Known rows, with every way that one mark hangs from another
nuze[biput sogar suni[tedi] tase]: [ 3.60  2.68 -1.46  2.06  1.92  1.42  0.25 -0.01  2.63 -0.28  0.81 -1.83
 -5.60  1.63  0.55  0.76 -0.24  0.48  1.70  2.12  1.93  0.90 -1.80  1.14
  0.44 -2.15  1.20 -1.63  0.40  0.64 -1.10]
biput[nuze[sogar suni] tedi[vofug[fida zurus]]]: [ 1.42 -0.09 -1.49  0.54  2.10  0.13  0.02  0.72  1.10  0.55  1.01 -1.28
 -2.14  1.01 -0.87  1.53  0.68  0.70  1.69  0.84  2.54  0.26  2.95  1.43
  0.05 -1.09  0.30  1.84 -0.05  0.54 -2.50]
nuze[sogar suni tase]: [ 3.37  1.60 -1.21  1.66  1.86  0.30  0.05  0.07  1.68 -1.12  0.81 -1.05
 -2.98  1.26  0.13  1.17 -0.10 -0.47  1.55  1.86  1.41  0.43 -1.14  0.94
  0.72 -1.81  1.52 -0.62  0.17  0.22 -0.71]
suni[dagu nuze tedi]: [-0.15  0.40  0.32  0.73  1.37  1.82  0.21 -0.01 -0.29 -0.41  0.45  0.21
 -2.06  0.68 -0.44 -0.56 -2.07 -0.05  2.21  0.12  1.04  0.52 -1.83  0.35
  2.43 -0.25 -0.23 -1.29  1.27 -0.71 -1.27]
tase[nuze[biput[tedi]]]: [ 0.45  0.35 -2.15  0.14  1.05  0.16  0.00  0.22  1.44  1.16  0.16  0.11
 -2.56  0.23 -0.29 -0.63  0.43  0.83  0.70  0.23  1.18  0.66 -0.39  0.18
 -0.14 -0.19  0.91  0.49 -0.53  0.42 -0.20]
suni[dagu tedi[vofug[zurus]]]: [-0.43  0.36  0.61  1.31  0.46  1.20 -0.65  0.11 -0.61  0.18 -0.26 -1.08
 -0.27  0.96  0.44  0.06 -1.10  0.51  2.71  0.45  1.79  0.14  0.09  1.30
  1.61 -0.19 -0.94 -0.36  0.53 -0.46 -1.97]
fogil[dagu]: [ 0.38 -0.72 -0.36 -0.01  0.16  0.07  0.10 -0.29 -0.17  0.01  0.91  0.13
 -0.53 -0.69  0.71  0.74 -0.47 -0.06  1.18  0.51  0.29 -0.83 -0.63  0.22
  0.63  0.19 -0.29  0.72 -0.01 -0.39  0.22]
biput[nuze[tase] tedi]: [ 0.51 -0.43 -1.07 -0.71  0.53  0.18  0.22  0.60  1.24  0.66  1.17 -1.01
 -2.48  0.85 -0.73 -0.55  1.33  0.06  0.17 -0.75  0.64  0.83  1.74  0.81
 -0.26 -1.50  0.38  1.60 -0.25 -0.29 -0.51]
vofug[fida tedi]: [ 0.43 -0.85 -0.27  0.61  0.63 -0.59 -0.55  0.53  0.28 -0.48  0.22 -0.30
  0.42  1.43 -0.40  0.65  0.49  1.17  0.03  1.54  0.41 -0.61  1.46 -0.13
  0.47  1.99 -0.35 -0.74 -1.42  0.38 -1.19]
suni[nuze tedi[vofug]]: [-0.37  1.01  0.16  1.43  0.97  2.12  0.10  0.87 -0.20 -0.09  0.58 -0.06
 -1.11  0.82 -0.31  0.24 -0.28 -0.10  1.54 -0.51  1.26  0.78 -0.48  0.14
  1.62 -0.68 -0.57 -1.77  0.48  0.06 -1.43]
sogar[nuze[biput suni[dagu tedi[vofug]] tase]]: [ 2.19  1.74 -0.80  1.61  0.13  2.04 -0.71 -0.31  1.75 -0.63  0.55 -2.24
 -5.37  1.34  0.73  0.20 -0.34 -0.07  1.64  0.43  2.16  0.80 -1.89  1.57
  1.00 -0.89 -0.34 -1.54  0.06 -0.06 -1.51]
suni[nuze]: [ 0.34 -0.06 -0.48  0.25  1.02  1.14  0.42  0.53  0.20 -0.28  0.59  0.94
 -0.82  0.06 -0.48  0.14 -0.64 -0.38  0.60  0.04  0.14  0.28 -0.83 -0.50
  1.06  0.05  0.32 -0.81  0.23  0.22 -0.46]
biput[nuze[sogar suni tase] tedi[vofug[fida]]]: [ 2.14  0.26 -1.90  0.97  1.92  0.28  0.12  0.94  1.77  0.16  1.44 -1.72
 -3.27  1.43 -0.50  1.29  1.45  0.13  1.75  0.70  2.37  0.40  2.22  1.74
  0.35 -1.76  0.74  1.40 -0.17  0.16 -2.08]
vofug[fida tedi zurus]: [ 0.61 -1.03  0.05  0.88  1.36 -0.13 -1.16  0.78  0.23  0.06  0.00 -0.30
  1.27  1.68 -0.50  0.79 -0.15  1.88  0.87  2.34  1.04 -0.54  2.15 -0.16
  0.15  2.15 -0.56 -0.38 -2.09  1.02 -2.22]
nuze[biput[tedi] sogar suni[dagu]]: [ 2.51  0.92 -2.22  0.29  1.66  0.17  0.80 -0.42  1.95 -0.15  0.76 -1.06
 -4.31  0.57  0.45  1.28 -1.04  0.30  2.12  2.26  1.51  0.47 -0.85  1.04
  0.62 -0.70  1.34  0.44  1.71  0.69 -1.14]
suni[dagu nuze[biput tase] tedi[vofug[zurus]]]: [ 1.18  0.88 -0.82  2.17  1.57  3.15 -0.18  1.04  1.01  0.29  0.65 -0.76
 -3.20  1.61  0.64 -0.01 -1.33  0.35  3.82  1.18  2.16  0.67 -1.40  1.20
  2.51 -0.53 -0.21 -1.70  0.28  0.11 -2.64]
sogar[nuze[suni[dagu] tase]]: [ 2.06  0.97 -0.45  0.99  0.23  1.13 -0.76 -0.54  1.11 -1.22  0.53 -1.56
 -3.83  0.98  0.20  0.18 -0.52 -0.66  1.15  0.27  1.51  0.49 -1.78  1.18
  1.04 -0.70  0.00 -0.80  0.01 -0.40 -0.91]
zurus[vofug[fida tedi]]: [ 0.66 -0.49 -0.23  0.24  0.55 -0.40 -0.73  0.58  0.71 -0.67  0.75 -0.79
  0.16  0.75  0.44  0.48  0.56  1.27  0.21  1.27  0.74 -0.95  1.52  0.02
 -0.20  1.68 -0.80 -1.03 -1.44  0.39 -1.41]
tase[nuze]: [ 0.34  0.23 -1.31  0.55  1.15 -0.10 -0.33  0.05  0.53  0.46 -0.18  0.51
 -1.06  0.16 -0.64 -0.66  0.05  0.47  0.57 -0.04  1.16  0.29 -0.53  0.18
  0.31 -0.12  0.69  0.23 -0.87 -0.15 -0.07]
sogar[nuze[biput[tedi] tase]]: [ 1.13  0.91 -1.13  0.09 -0.18  1.16 -0.59  0.22  2.10  0.39  1.01 -1.85
 -4.23  1.05  0.28 -0.03  0.41  0.14  0.24 -0.18  1.08  1.01 -1.32  0.46
 -0.40 -0.62 -0.40 -0.47 -0.56  0.57 -0.37]
suni[dagu nuze tedi[vofug[fida]]]: [-0.11  0.22  0.08  1.69  1.56  2.11 -0.11  0.63 -0.37 -0.25  0.44 -0.18
 -1.53  0.96 -0.03  0.30 -1.35  0.17  3.11  0.51  1.88 -0.03 -0.92  0.92
  2.75  0.15 -0.62 -1.34  0.79 -0.48 -2.46]
nuze[sogar suni[dagu]]: [ 2.37  0.79 -1.01  0.90  1.80 -0.26  0.32 -0.68  0.69 -1.16  0.25 -0.42
 -2.21  0.52 -0.07  1.28 -1.62 -0.27  1.90  1.91  1.48 -0.05 -1.02  1.02
  1.28 -0.60  1.04  0.08  1.23 -0.10 -0.96]
tedi[vofug[fida zurus]]: [ 0.21 -0.32 -0.12  1.65  0.79  0.75 -0.89  1.13 -0.12  0.64 -0.16 -0.58
  1.35  0.59  0.52  1.36  0.54  0.78  1.90  1.16  1.64 -0.79  1.78  0.78
  0.24  0.73 -0.66  0.20 -1.19  0.77 -2.36]

Rows
[ 3.73  2.27 -1.62  2.07  2.07  1.40  0.26 -0.27  2.47 -0.49  0.75 -1.87
 -5.84  1.72  0.78  0.68 -1.08  0.39  2.68  2.51  2.17  0.64 -2.20  1.63
  1.24 -1.82  1.23 -1.33  0.84  0.21 -1.49] => nuze[biput sogar suni[dagu tedi] tase]
[ 1.66  1.44 -1.46  1.96  2.56  0.15 -0.39 -0.01  0.90 -0.03  0.07 -0.34
 -2.62  0.89 -0.76  0.56 -0.24  0.74  1.76  1.07  2.75  0.36 -0.60  0.91
  0.89 -0.92  0.90 -0.37 -0.38  0.06 -1.34] => tase[nuze[sogar suni[tedi[vofug[fida]]]]]
[ 2.12  2.02 -0.52  1.26  0.14  1.87 -0.64 -0.41  1.86 -0.50  0.64 -2.07
 -5.49  1.19  0.38 -0.04 -0.05  0.08  0.58  0.17  1.68  1.01 -1.90  0.96
  0.25 -1.15 -0.27 -1.71 -0.12  0.14 -0.93] => sogar[nuze[biput suni[tedi] tase]]
[ 1.99  1.28 -0.35  0.97  0.11  1.11 -0.77 -0.34  1.18 -1.07  0.58 -1.53
 -3.67  0.95  0.07  0.24  0.04 -0.59  0.46  0.00  1.31  0.67 -1.51  0.82
  0.48 -0.93 -0.04 -1.03 -0.27 -0.14 -0.67] => sogar[nuze[suni tase]]
[ 2.73  1.34 -2.08  1.13  1.52  0.56  0.14  0.69  2.82  0.70  0.90 -1.20
 -3.70  1.39  0.47  0.77 -0.21  0.65  1.03  1.88  1.21  0.48 -1.44  0.56
 -0.31 -1.06  0.80 -0.59 -0.69  1.03 -0.29] => nuze[biput sogar tase]
[ 1.93  0.00 -1.49  0.96  2.33  1.06  0.29  0.64  1.22 -0.55  1.07  0.29
 -2.37  1.13 -0.30  0.49 -1.96 -0.51  2.70  1.51  1.24  0.24 -2.23  0.52
  2.33 -0.34  0.86 -0.52  0.40 -0.11 -1.07] => suni[dagu nuze[sogar tase]]
[ 2.05  1.06 -2.83  1.35  2.39  0.15  0.04  0.25  1.98  0.59  0.43 -0.39
 -3.68  0.67 -0.27  0.81  0.24  0.87  1.83  1.60  2.52  0.42 -0.33  0.86
  0.33 -0.54  1.43  0.31 -0.26  0.78 -1.31] => tase[nuze[biput[tedi[vofug[fida]]] sogar suni]]
[ 3.06  1.19 -1.96  1.00  1.75  0.37  0.64 -0.63  1.85 -0.44  0.28 -0.72
 -4.23  0.51  0.51  1.28 -1.65  0.37  1.91  2.51  1.65  0.04 -1.37  1.14
  0.86 -0.39  1.19 -0.30  1.20  0.49 -1.10] => nuze[biput sogar suni[dagu]]
[ 2.55  1.28 -0.96  1.54  1.77  0.77  0.05  0.17  1.43 -0.34  0.77 -1.37
 -3.80  1.44 -0.75  0.47  0.10  0.18  0.98  0.33  2.22  0.62  0.75  1.63
  0.64 -2.11  0.43 -0.09 -0.29 -0.42 -1.38] => biput[nuze[sogar suni[tedi[vofug]] tase]]
[ 1.75  1.33 -1.53  2.23  2.21  2.50  0.19  0.98  1.63  0.11  1.09 -0.95
 -4.06  1.85  0.33  0.61 -1.58  0.24  3.63  1.39  2.47  0.75 -2.16  1.24
  2.60 -0.93  0.06 -1.73  0.61  0.18 -2.15] => suni[dagu nuze[biput sogar tase] tedi[vofug]]
[ 1.36 -0.24 -1.85  0.41  1.28  1.81  0.57  0.72  1.53  0.05  1.10  0.06
 -3.42  0.75  0.47 -0.20 -0.97 -0.34  2.63  1.15  0.66  0.48 -1.74  0.52
  1.94 -0.11  0.92 -0.38  0.74  0.11 -1.17] => suni[dagu nuze[biput[tedi] tase]]
[ 2.11  1.85 -2.24  1.86  2.21  0.63 -0.03 -0.10  1.71  0.37  0.08 -0.47
 -4.00  0.87 -0.33  0.37 -0.35  0.90  1.69  1.20  2.67  0.75 -1.00  0.93
  0.61 -1.01  1.05 -0.66 -0.19  0.43 -1.05] => tase[nuze[biput sogar suni[tedi[vofug]]]]
[ 0.48  0.43 -0.45  1.94  1.88  2.75 -0.20  0.82  0.43  0.53  0.36 -0.40
 -2.50  1.12  0.34  0.37 -1.69  0.93  3.55  1.34  2.30  0.07 -0.80  0.96
  2.29  0.38 -0.64 -1.39  0.38  0.27 -3.07] => suni[dagu nuze[biput] tedi[vofug[fida zurus]]]
[ 2.63  0.96 -0.90  1.15  1.99  0.61  0.11 -0.27  1.40 -0.49  0.66 -1.25
 -4.28  1.38 -0.81  0.08 -0.78  0.20  1.33  0.63  2.11  0.50  0.11  1.76
  1.05 -1.93  0.59  0.14  0.09 -0.77 -1.32] => biput[nuze[sogar suni[dagu tedi] tase]]
[ 0.10  0.18 -1.50 -0.06 -0.31  0.63  0.41  0.62  1.21  1.04  0.48 -0.82
 -1.72  0.21  0.83  0.44  1.01  0.42  0.74  0.33  0.46  0.43  0.65  0.35
 -0.37  0.00  0.11  0.35  0.34  0.91 -0.61] => nuze[biput[tedi[vofug]]]
[ 0.84 -0.71 -1.08  0.38  1.26  0.55 -0.06  0.44  0.47  0.32  0.61 -1.09
 -1.89  0.64 -0.34  0.76  0.70  0.42  2.14  0.49  2.13  0.00  3.02  1.74
  0.69 -0.55  0.16  1.96  0.27 -0.11 -2.71] => biput[nuze[suni[dagu]] tedi[vofug[fida zurus]]]
[ 0.94  1.04 -1.23  1.68  2.04  2.13  0.37  0.64  0.98  0.22  0.78 -0.50
 -3.35  1.30  0.03  0.80 -2.07  0.43  3.19  1.14  2.36  0.61 -1.73  0.95
  2.41 -0.31 -0.27 -1.47  1.04  0.18 -2.05] => suni[dagu nuze[biput sogar] tedi[vofug]]
[-0.15 -0.92 -0.87 -0.06  0.99  0.30 -0.22  1.04  0.55  1.24  0.76 -0.94
 -0.78  0.70 -0.66  0.51  1.21  0.80  1.07 -0.25  1.68  0.12  3.36  1.04
 -0.28 -0.38 -0.43  2.04 -0.62  0.29 -2.08] => biput[nuze tedi[vofug[fida zurus]]]
[ 0.51  0.23 -2.23  0.71  1.25  0.34 -0.17  0.61  1.40  1.31  0.15 -0.12
 -2.31  0.38 -0.09 -0.17  0.82  1.00  1.21  0.53  1.65  0.29  0.09  0.48
  0.02  0.08  0.70  0.47 -0.84  0.56 -0.87] => tase[nuze[biput[tedi[vofug[fida]]]]]
[ 1.74  1.30 -1.13  1.48  2.46  2.22  0.31  0.47  1.66  0.09  1.08 -0.62
 -4.65  1.67 -0.09 -0.06 -2.19  0.40  2.90  1.41  1.88  0.85 -2.85  0.76
  2.22 -0.99  0.34 -1.70  0.75 -0.01 -1.51] => suni[dagu nuze[biput sogar tase] tedi]
[ 2.52  2.20 -1.27  2.02  1.85  1.04  0.27 -0.07  1.69 -0.05  0.39 -1.45
 -4.20  1.03  0.45  1.61 -0.47  0.91  1.70  2.03  2.37  0.30 -0.55  1.11
  0.40 -0.98  0.45 -1.27  0.66  0.88 -1.77] => nuze[biput sogar suni[tedi[vofug[fida]]]]
[ 1.20 -0.13 -2.27  0.34  1.97  1.11  0.75  0.71  1.45  0.25  1.14  0.17
 -2.86  0.68  0.01  1.02 -1.75  0.01  2.78  1.48  1.45  0.41 -1.36  0.48
  1.85  0.22  0.58  0.03  1.07  0.57 -1.44] => suni[dagu nuze[biput[tedi[vofug]] sogar]]
[ 1.25  1.11 -0.91  0.02 -0.13  0.99 -0.24 -0.54  1.44 -0.24  0.65 -1.49
 -4.41  0.42  0.19  0.38 -0.02  0.01  0.20  0.00  1.24  0.89 -0.98  0.56
 -0.15 -0.36 -0.20 -0.50  0.45  0.48 -0.69] => sogar[nuze[biput[tedi] suni]]
[ 1.05  0.71 -2.23  0.19  1.05 -0.02  0.49  0.71  1.99  1.18  0.98 -1.09
 -2.36  0.78  0.31  1.46  0.14  0.72  1.06  1.24  1.33  0.61  0.13  0.39
 -0.50 -0.46  0.31  0.53  0.34  1.36 -0.65] => nuze[biput[tedi[vofug]] sogar]
[ 1.19  0.34 -1.79  0.75  0.95  1.95  0.52  1.31  1.67  0.33  1.25 -0.08
 -2.79  0.76  0.38  0.24  0.51 -0.28  1.57  0.54  0.57  0.76 -0.77  0.02
  0.95 -0.54  0.70 -0.83  0.05  0.81 -0.98] => suni[nuze[biput[tedi[vofug]] tase]]
[ 1.08  0.93 -1.28  0.47 -0.32  1.30 -0.64  0.48  2.03  0.42  1.02 -1.98
 -3.93  1.18  0.49  0.30  0.69  0.06  0.59 -0.19  1.40  0.96 -1.00  0.71
 -0.22 -0.57 -0.52 -0.49 -0.66  0.61 -0.68] => sogar[nuze[biput[tedi[vofug]] tase]]
[ 2.10  2.07 -0.68  1.65  0.04  2.01 -0.70 -0.17  1.81 -0.47  0.60 -2.22
 -5.19  1.32  0.60  0.28  0.22 -0.01  0.93  0.14  1.97  0.95 -1.56  1.23
  0.45 -1.12 -0.39 -1.78 -0.22  0.24 -1.25] => sogar[nuze[biput suni[tedi[vofug]] tase]]
[ 1.67  1.29 -0.72  0.52 -0.05  1.14 -0.36 -0.65  1.41 -0.49  0.33 -1.27
 -4.36  0.38  0.22  0.40 -0.47  0.07  0.05  0.14  1.29  0.60 -1.38  0.62
 -0.02 -0.17 -0.30 -1.00  0.05  0.39 -0.70] => sogar[nuze[biput suni]]
[ 1.13 -0.27 -1.22  0.44  2.19  0.68  0.47  0.27  0.61 -0.46  0.77  0.73
 -1.66  0.53 -0.58  0.67 -2.45 -0.31  2.27  1.24  1.15  0.08 -1.82  0.24
  2.11  0.24  0.52 -0.23  0.85 -0.07 -0.97] => suni[dagu nuze[sogar]]
[ 1.62  1.91 -0.88  1.45  2.20  2.21  0.30  0.83  1.86  0.36  1.23 -0.60
 -4.28  1.55 -0.39  0.12 -1.00  0.52  1.50  0.83  1.52  1.23 -2.22  0.01
  1.04 -1.52  0.25 -2.15  0.15  0.62 -0.99] => suni[nuze[biput sogar tase] tedi]
[ 1.49  1.06 -0.94  0.60 -0.13  1.28 -0.70  0.10  2.00  0.18  0.66 -1.64
 -4.18  1.02  0.33 -0.04 -0.03  0.17  0.09 -0.03  1.20  0.72 -1.71  0.56
 -0.24 -0.40 -0.53 -1.00 -0.95  0.44 -0.38] => sogar[nuze[biput tase]]
[ 1.11  0.94 -0.63  1.30  1.50  2.68  0.27  0.36  1.11 -0.01  0.70 -0.45
 -4.18  1.26  0.27 -0.76 -1.59  0.19  2.68  0.80  1.29  0.74 -2.44  0.75
  2.30 -0.74  0.18 -1.82  0.81 -0.32 -1.52] => suni[dagu nuze[biput tase] tedi]
[ 1.42 -0.31 -1.92  0.85  1.42  2.14  0.29  1.05  1.45  0.25  1.01 -0.10
 -2.84  0.93  0.61  0.18 -0.90 -0.16  3.25  1.40  1.17  0.43 -1.15  0.74
  1.98 -0.05  0.72 -0.28  0.43  0.42 -1.85] => suni[dagu nuze[biput[tedi[vofug[zurus]]] tase]]
[ 2.58  1.93 -1.48  1.82  1.68  1.08  0.38 -0.43  1.57 -0.29  0.26 -1.46
 -4.41  1.04  0.66  1.36 -1.37  0.55  2.58  2.15  2.42  0.38 -1.11  1.60
  1.27 -0.92  0.54 -0.96  1.36  0.40 -1.76] => nuze[biput sogar suni[dagu tedi[vofug]]]
[ 1.72  1.45  0.05  1.20  0.27  1.45 -0.85 -0.62  0.94 -1.15  0.51 -1.89
 -4.27  1.24  0.11 -0.09 -0.61 -0.42  1.25  0.02  1.75  0.76 -1.97  1.23
  1.14 -1.09 -0.33 -1.25  0.18 -0.59 -1.08] => sogar[nuze[suni[dagu tedi] tase]]
[ 1.63  1.74 -0.03  1.56  0.06  1.60 -0.94 -0.20  1.01 -0.99  0.58 -2.02
 -3.80  1.31  0.19  0.30  0.22 -0.47  0.90 -0.27  1.86  0.91 -1.32  1.11
  0.76 -1.28 -0.49 -1.50 -0.19 -0.20 -1.15] => sogar[nuze[suni[tedi[vofug]] tase]]
[ 2.10  1.85 -2.05  1.51  2.35  0.48  0.03 -0.32  1.76  0.36  0.05 -0.30
 -4.27  0.75 -0.51  0.08 -0.64  0.99  1.34  1.21  2.39  0.80 -1.36  0.71
  0.43 -1.05  1.19 -0.63 -0.12  0.37 -0.77] => tase[nuze[biput sogar suni[tedi]]]
[ 1.66  1.72 -1.16  2.55  2.46  2.49  0.04  1.47  1.80  0.52  1.22 -0.97
 -3.71  1.84 -0.02  0.98 -0.32  0.77  2.44  1.28  2.39  0.63 -1.31  0.58
  1.38 -1.05 -0.08 -2.15 -0.34  0.83 -2.13] => suni[nuze[biput sogar tase] tedi[vofug[fida]]]
